What can hang from each mark:
J_684: J_408
J_753: J_230 J_470
J_4: J_869
J_645: J_408
J_869: J_4 J_230
J_294: J_230
J_230: J_294 J_408 J_753 J_869
J_92: J_869
J_408: J_230 J_684

Each row was made from one small tree. The marks that hang from a mark follow it in brackets, in the order of their numbers. Every link used is in the known rows. Write each row's tree.
Known rows:
J_4{J_869}: +0.65; -0.92; -1.69; +0.18; +2.77; +3.19; +4.91; -0.80; +1.74; +0.16; +2.53; +3.00; -1.42; +0.55; +0.65; -1.51; -1.88; +1.87; -0.75; +3.31
J_753{J_230{J_294 J_408{J_684} J_869{J_4}} J_470}: +4.00; +6.22; -1.29; -1.67; +2.81; +0.36; +4.53; -3.12; +2.19; +1.34; +1.71; -3.25; -0.12; -2.05; +1.93; +1.92; +1.09; +0.64; -4.10; +3.81
J_408{J_230{J_294 J_753{J_470}} J_684}: +2.45; +1.40; -1.12; -0.17; +0.99; +4.65; +5.60; +2.59; -1.94; +1.62; +0.37; +0.25; +0.42; -1.24; +0.80; -0.11; +1.27; +1.59; -4.22; +4.04
J_753{J_230{J_294 J_408 J_869{J_4}} J_470}: +4.27; +7.48; -1.43; -1.79; +3.73; -0.43; +4.46; -3.88; +2.65; +0.84; +2.14; -3.33; +0.12; -1.60; +3.78; +2.37; +0.32; -0.06; -3.93; +2.90
J_753{J_230{J_294 J_408{J_684} J_869} J_470}: +3.54; +5.85; -1.88; -1.76; +3.51; +0.52; +5.34; -3.29; +2.00; +2.56; +1.84; -3.02; +0.46; -1.54; +2.09; +0.48; +0.98; +1.86; -3.86; +3.88
J_230{J_294 J_753{J_470} J_869{J_4}}: +5.48; +5.95; -1.08; -0.66; +4.46; +1.38; +4.55; -2.21; -0.03; -0.06; +2.01; -2.27; -0.46; -1.52; +5.07; +1.82; +1.77; -1.84; -3.35; +1.06
J_294{J_230{J_408 J_753{J_470} J_869{J_4}}}: +4.20; +5.45; +0.16; -3.04; +1.58; +0.99; +3.86; -2.48; -0.09; -1.11; +4.56; -1.27; +0.72; -0.09; +1.86; +3.52; +1.62; +0.51; -2.41; +0.53
J_645{J_408{J_230 J_684}}: +0.48; -1.37; +0.41; +0.57; -1.47; +4.54; +4.54; +2.92; +3.05; +1.51; +2.58; +3.97; -3.47; -1.05; -0.15; +0.77; +0.91; +2.06; -3.72; +4.38
J_645{J_408{J_230{J_294 J_869} J_684}}: +2.25; +0.44; -0.19; -0.13; -0.41; +4.01; +5.14; +1.03; +2.62; +2.00; +2.07; +1.28; -4.24; -2.22; +0.13; +0.60; +2.13; +1.12; -3.49; +3.57
J_230{J_753{J_470} J_869}: +3.68; +3.96; -1.22; -1.15; +4.84; +1.16; +4.02; -1.73; +0.18; +1.57; +3.15; +0.54; +1.06; +1.12; +4.66; -0.31; +0.88; +0.94; -3.32; +0.69
J_4{J_869{J_230{J_408 J_753}}}: +2.13; +1.54; -2.02; -0.92; +2.54; +2.39; +4.04; -1.49; -0.53; +0.31; +1.88; +1.21; -0.22; +0.02; +0.46; -0.28; +0.74; +1.38; -2.00; -0.12
J_684{J_408{J_230{J_294 J_753{J_470} J_869{J_4}}}}: +3.72; +4.91; -0.19; -0.99; +1.62; +4.60; +5.39; -0.93; +0.33; -0.69; +2.10; -0.76; -2.65; -1.12; +2.38; +1.36; -0.53; -0.90; -4.00; +1.77
J_92{J_869{J_4 J_230{J_294 J_408 J_753}}}: +5.06; +3.42; -0.02; -0.46; +1.43; +0.95; +3.98; -1.04; -0.24; -0.90; +2.41; +0.82; -2.74; -1.41; +1.66; +2.96; +1.37; -2.34; -5.59; +0.16
J_408{J_230{J_294 J_753{J_470} J_869} J_684}: +3.71; +2.39; -1.41; -1.32; +1.99; +3.78; +5.17; +0.73; -2.16; +2.39; +0.60; -1.14; +0.18; -1.15; +0.71; -0.66; +2.20; +1.37; -4.27; +2.67
J_684{J_408{J_230}}: +1.45; +0.86; +0.23; +0.03; +0.27; +5.20; +5.98; +0.85; +1.82; -0.21; +2.90; +2.55; -2.65; -0.25; +0.74; +0.47; -2.56; +1.12; -3.48; +3.53
J_408{J_230{J_753 J_869{J_4}}}: +4.23; +2.00; -0.36; -1.27; +2.04; +2.63; +3.16; +0.65; -1.22; +0.92; +2.11; +0.69; -0.30; -0.18; +2.27; +0.92; +0.45; -0.29; -4.35; +0.72
J_869{J_4 J_230{J_408}}: +3.90; +2.34; +0.28; -0.20; +0.28; +0.86; +3.74; -0.09; +1.47; -1.60; +2.37; +0.66; -0.73; -1.88; +0.99; +4.57; +1.27; -0.48; -4.11; +0.53
J_684{J_408{J_230{J_294}}}: +2.20; +1.90; -0.08; +0.25; +0.57; +5.43; +6.94; +0.39; +1.58; -0.29; +2.25; +0.94; -3.21; -1.51; +1.11; +0.70; -2.02; +0.35; -3.24; +3.77
J_869{J_230}: +2.93; +0.26; -0.80; +0.13; +1.72; +1.31; +4.66; +1.14; +0.15; +0.20; +1.83; +2.06; +1.02; -0.86; +2.49; +0.50; +0.10; +1.12; -3.10; +0.55
J_684{J_408{J_230{J_753{J_470} J_869{J_4}}}}: +2.96; +3.89; +0.11; -1.25; +1.31; +4.41; +4.45; -0.48; +0.58; -0.60; +2.77; +0.80; -2.12; +0.12; +2.07; +1.11; -1.02; -0.12; -4.15; +1.49
J_408{J_230{J_294 J_753{J_470} J_869{J_4}} J_684}: +4.20; +2.70; -0.84; -1.20; +1.27; +3.69; +4.37; +1.00; -1.96; +1.16; +0.45; -1.41; -0.40; -1.70; +0.60; +0.81; +2.33; +0.18; -4.52; +2.56

Which tree is each row?
+4.68; +4.79; -0.40; -0.27; +0.76; +1.86; +4.32; +0.00; -0.87; -1.16; +0.88; -1.81; -0.02; -2.98; +1.43; +4.33; +3.54; -0.93; -4.63; +0.72 => J_869{J_4 J_230{J_294 J_408{J_684} J_753{J_470}}}
+4.76; +4.02; +0.42; -2.56; +1.27; +1.47; +3.97; -2.27; -0.39; -0.71; +4.73; -1.12; -0.14; -0.91; +1.13; +3.25; +1.59; +0.15; -2.19; +0.44 => J_294{J_230{J_408 J_753 J_869{J_4}}}
+3.92; +4.22; -1.30; -0.40; +1.82; +2.03; +5.54; -0.28; -1.14; +0.71; +0.93; -1.38; +0.93; -2.12; +1.63; +2.05; +3.37; +0.94; -4.21; +0.85 => J_869{J_230{J_294 J_408{J_684} J_753{J_470}}}
+4.77; +1.28; -0.60; -0.80; +0.98; +4.14; +4.46; +1.18; -2.30; +1.65; +0.64; -1.19; -1.34; -2.53; -0.18; +0.48; +2.35; -0.11; -4.31; +2.44 => J_408{J_230{J_294 J_753 J_869{J_4}} J_684}
+2.83; +5.84; -1.55; -2.20; +4.02; -0.57; +4.04; -3.46; +2.88; +2.13; +3.08; -1.05; +1.37; +0.56; +3.47; +0.64; -0.44; +2.11; -3.97; +2.61 => J_753{J_230{J_408 J_869} J_470}
+4.14; +1.16; +0.18; -0.38; +1.43; +0.89; +2.80; +0.60; -0.81; -0.99; +2.54; +3.18; -1.59; -0.02; +2.33; +1.28; +0.19; -1.73; -5.29; -0.24 => J_92{J_869{J_4 J_230{J_753}}}
+2.76; +1.11; -0.94; -1.56; +1.60; +3.57; +3.91; +1.33; -1.80; +2.45; +1.38; +0.86; +0.80; +0.42; +0.27; -0.94; +1.58; +2.36; -4.54; +2.32 => J_408{J_230{J_753{J_470} J_869} J_684}
+2.30; +2.53; -2.74; -0.74; +3.38; +2.35; +4.64; -0.90; -1.44; -0.26; +0.53; +0.22; +0.65; -0.40; +2.44; -1.30; +0.50; +0.64; -1.44; +0.15 => J_4{J_869{J_230{J_294 J_753{J_470}}}}
+2.23; +2.67; -2.42; -0.91; +2.36; +2.89; +5.01; -1.53; -0.98; +0.26; +0.75; -0.44; -0.19; -0.97; -0.05; -0.17; +1.90; +1.49; -2.09; +0.99 => J_4{J_869{J_230{J_294 J_408{J_684} J_753{J_470}}}}
+3.84; +2.74; -0.64; +0.83; +2.13; +3.97; +6.68; -0.90; +0.36; +1.88; +2.42; -1.11; -1.77; -2.81; +0.44; +2.05; +2.73; +0.75; -3.71; +4.04 => J_230{J_294 J_408{J_684} J_753}
+2.62; +1.18; -0.12; +0.51; +1.66; +3.65; +5.14; -0.15; +0.79; +1.97; +3.44; +1.41; -0.92; -0.86; -0.10; +1.67; +1.92; +2.00; -4.10; +3.59 => J_230{J_408{J_684} J_753}
+4.42; +3.21; +0.21; -0.86; +2.19; +0.92; +4.26; -3.28; +3.61; +0.12; +4.18; -0.33; -2.53; -1.04; +0.65; +3.87; +1.16; -0.05; -3.66; +2.11 => J_230{J_408 J_869{J_4}}
+3.26; +3.08; -0.52; -1.20; +2.22; +0.47; +3.87; -1.03; +0.06; +0.23; +2.99; +2.60; -0.80; +1.21; +2.11; +1.20; +0.81; +0.22; -5.60; +0.13 => J_92{J_869{J_230{J_408 J_753{J_470}}}}
+4.14; +3.73; -0.04; -0.70; +1.40; +5.01; +5.49; -0.77; +0.10; -0.30; +2.28; -0.63; -3.38; -1.74; +1.75; +1.11; -0.53; -1.13; -3.81; +1.68 => J_684{J_408{J_230{J_294 J_753 J_869{J_4}}}}
+3.28; -0.31; -0.71; -1.14; +1.31; +4.00; +4.08; +1.56; -2.15; +2.92; +1.59; +1.06; -0.10; -0.37; -0.50; -1.24; +1.59; +2.04; -4.31; +2.22 => J_408{J_230{J_753 J_869} J_684}
+5.21; +4.42; +0.08; -0.94; +3.11; +1.39; +3.55; -3.12; +1.30; +0.70; +4.09; -0.75; -1.77; -0.84; +1.96; +3.40; +2.20; -0.70; -4.20; +0.63 => J_230{J_408 J_753 J_869{J_4}}
+3.41; +1.25; -0.36; -0.76; +1.96; +2.03; +5.34; -2.58; +2.77; +2.28; +3.84; +0.09; -2.18; -0.89; -1.50; +1.56; +1.98; +2.38; -3.56; +3.42 => J_230{J_408{J_684} J_869}
+5.15; +3.23; -0.75; -0.97; +2.44; +2.89; +4.35; +0.00; -1.52; +0.86; +1.27; -1.29; -0.92; -1.76; +2.71; +1.18; +1.07; -1.29; -4.05; +1.02 => J_408{J_230{J_294 J_753 J_869{J_4}}}
+2.63; +4.37; -1.77; -1.78; +4.45; -0.34; +3.72; -1.92; +1.80; +2.04; +2.41; -0.13; +2.15; +0.67; +4.77; -1.20; -1.39; +1.84; -3.32; +2.50 => J_753{J_230{J_869} J_470}
+3.94; +4.23; +0.30; -2.88; +0.69; +1.81; +3.93; -1.75; -0.60; -0.62; +4.18; -1.25; +0.49; -0.59; +0.03; +3.08; +2.41; +1.24; -2.58; +1.43 => J_294{J_230{J_408{J_684} J_753{J_470} J_869{J_4}}}
+6.39; +5.99; -0.48; -0.62; +3.58; +1.71; +5.03; -3.82; +0.89; +0.62; +3.03; -3.22; -2.52; -2.77; +2.47; +3.79; +2.98; -1.91; -3.86; +1.02 => J_230{J_294 J_408 J_753 J_869{J_4}}
+4.21; +5.46; -1.40; -0.57; +2.74; +1.22; +5.44; -1.07; -0.65; +0.23; +1.39; -1.46; +1.14; -1.62; +3.46; +2.58; +2.53; +0.22; -4.05; -0.06 => J_869{J_230{J_294 J_408 J_753{J_470}}}
+2.35; -1.07; -0.69; +0.41; -0.01; +4.75; +6.32; +2.63; -0.39; +1.62; +0.65; +0.77; -1.16; -2.23; -1.05; -0.03; +0.42; +1.82; -3.61; +5.08 => J_408{J_230{J_294} J_684}
+1.99; +0.19; +0.11; -0.45; -0.09; +4.10; +3.69; +1.61; +1.44; +2.47; +2.67; +2.56; -3.16; -0.83; +0.62; +0.04; +2.34; +1.48; -4.04; +2.36 => J_645{J_408{J_230{J_753 J_869} J_684}}
+2.69; +2.62; -0.25; +0.17; +1.17; +5.76; +6.45; +0.50; +0.10; +0.08; +2.17; +0.77; -2.69; -1.42; +1.91; +0.37; -1.33; -0.03; -3.58; +2.85 => J_684{J_408{J_230{J_294 J_753}}}
+2.90; +3.35; -1.27; -0.39; +2.42; +3.41; +5.43; +1.38; -1.16; +0.85; +0.98; +0.17; +0.77; -0.49; +3.63; +0.61; -0.01; +0.40; -3.97; +2.58 => J_408{J_230{J_294 J_753{J_470}}}
+4.11; +3.08; +0.52; -2.48; +0.55; +1.08; +4.53; -2.44; +1.43; -1.15; +4.84; -0.77; -0.83; -1.09; +0.05; +3.63; +0.82; +0.72; -1.79; +1.61 => J_294{J_230{J_408 J_869{J_4}}}
+4.36; +1.61; +0.24; -0.23; +0.13; +1.25; +4.52; -0.58; +0.81; -0.96; +2.18; +1.11; -3.52; -1.94; -0.68; +2.93; +1.39; -1.32; -5.35; +1.85 => J_92{J_869{J_4 J_230{J_294 J_408{J_684}}}}
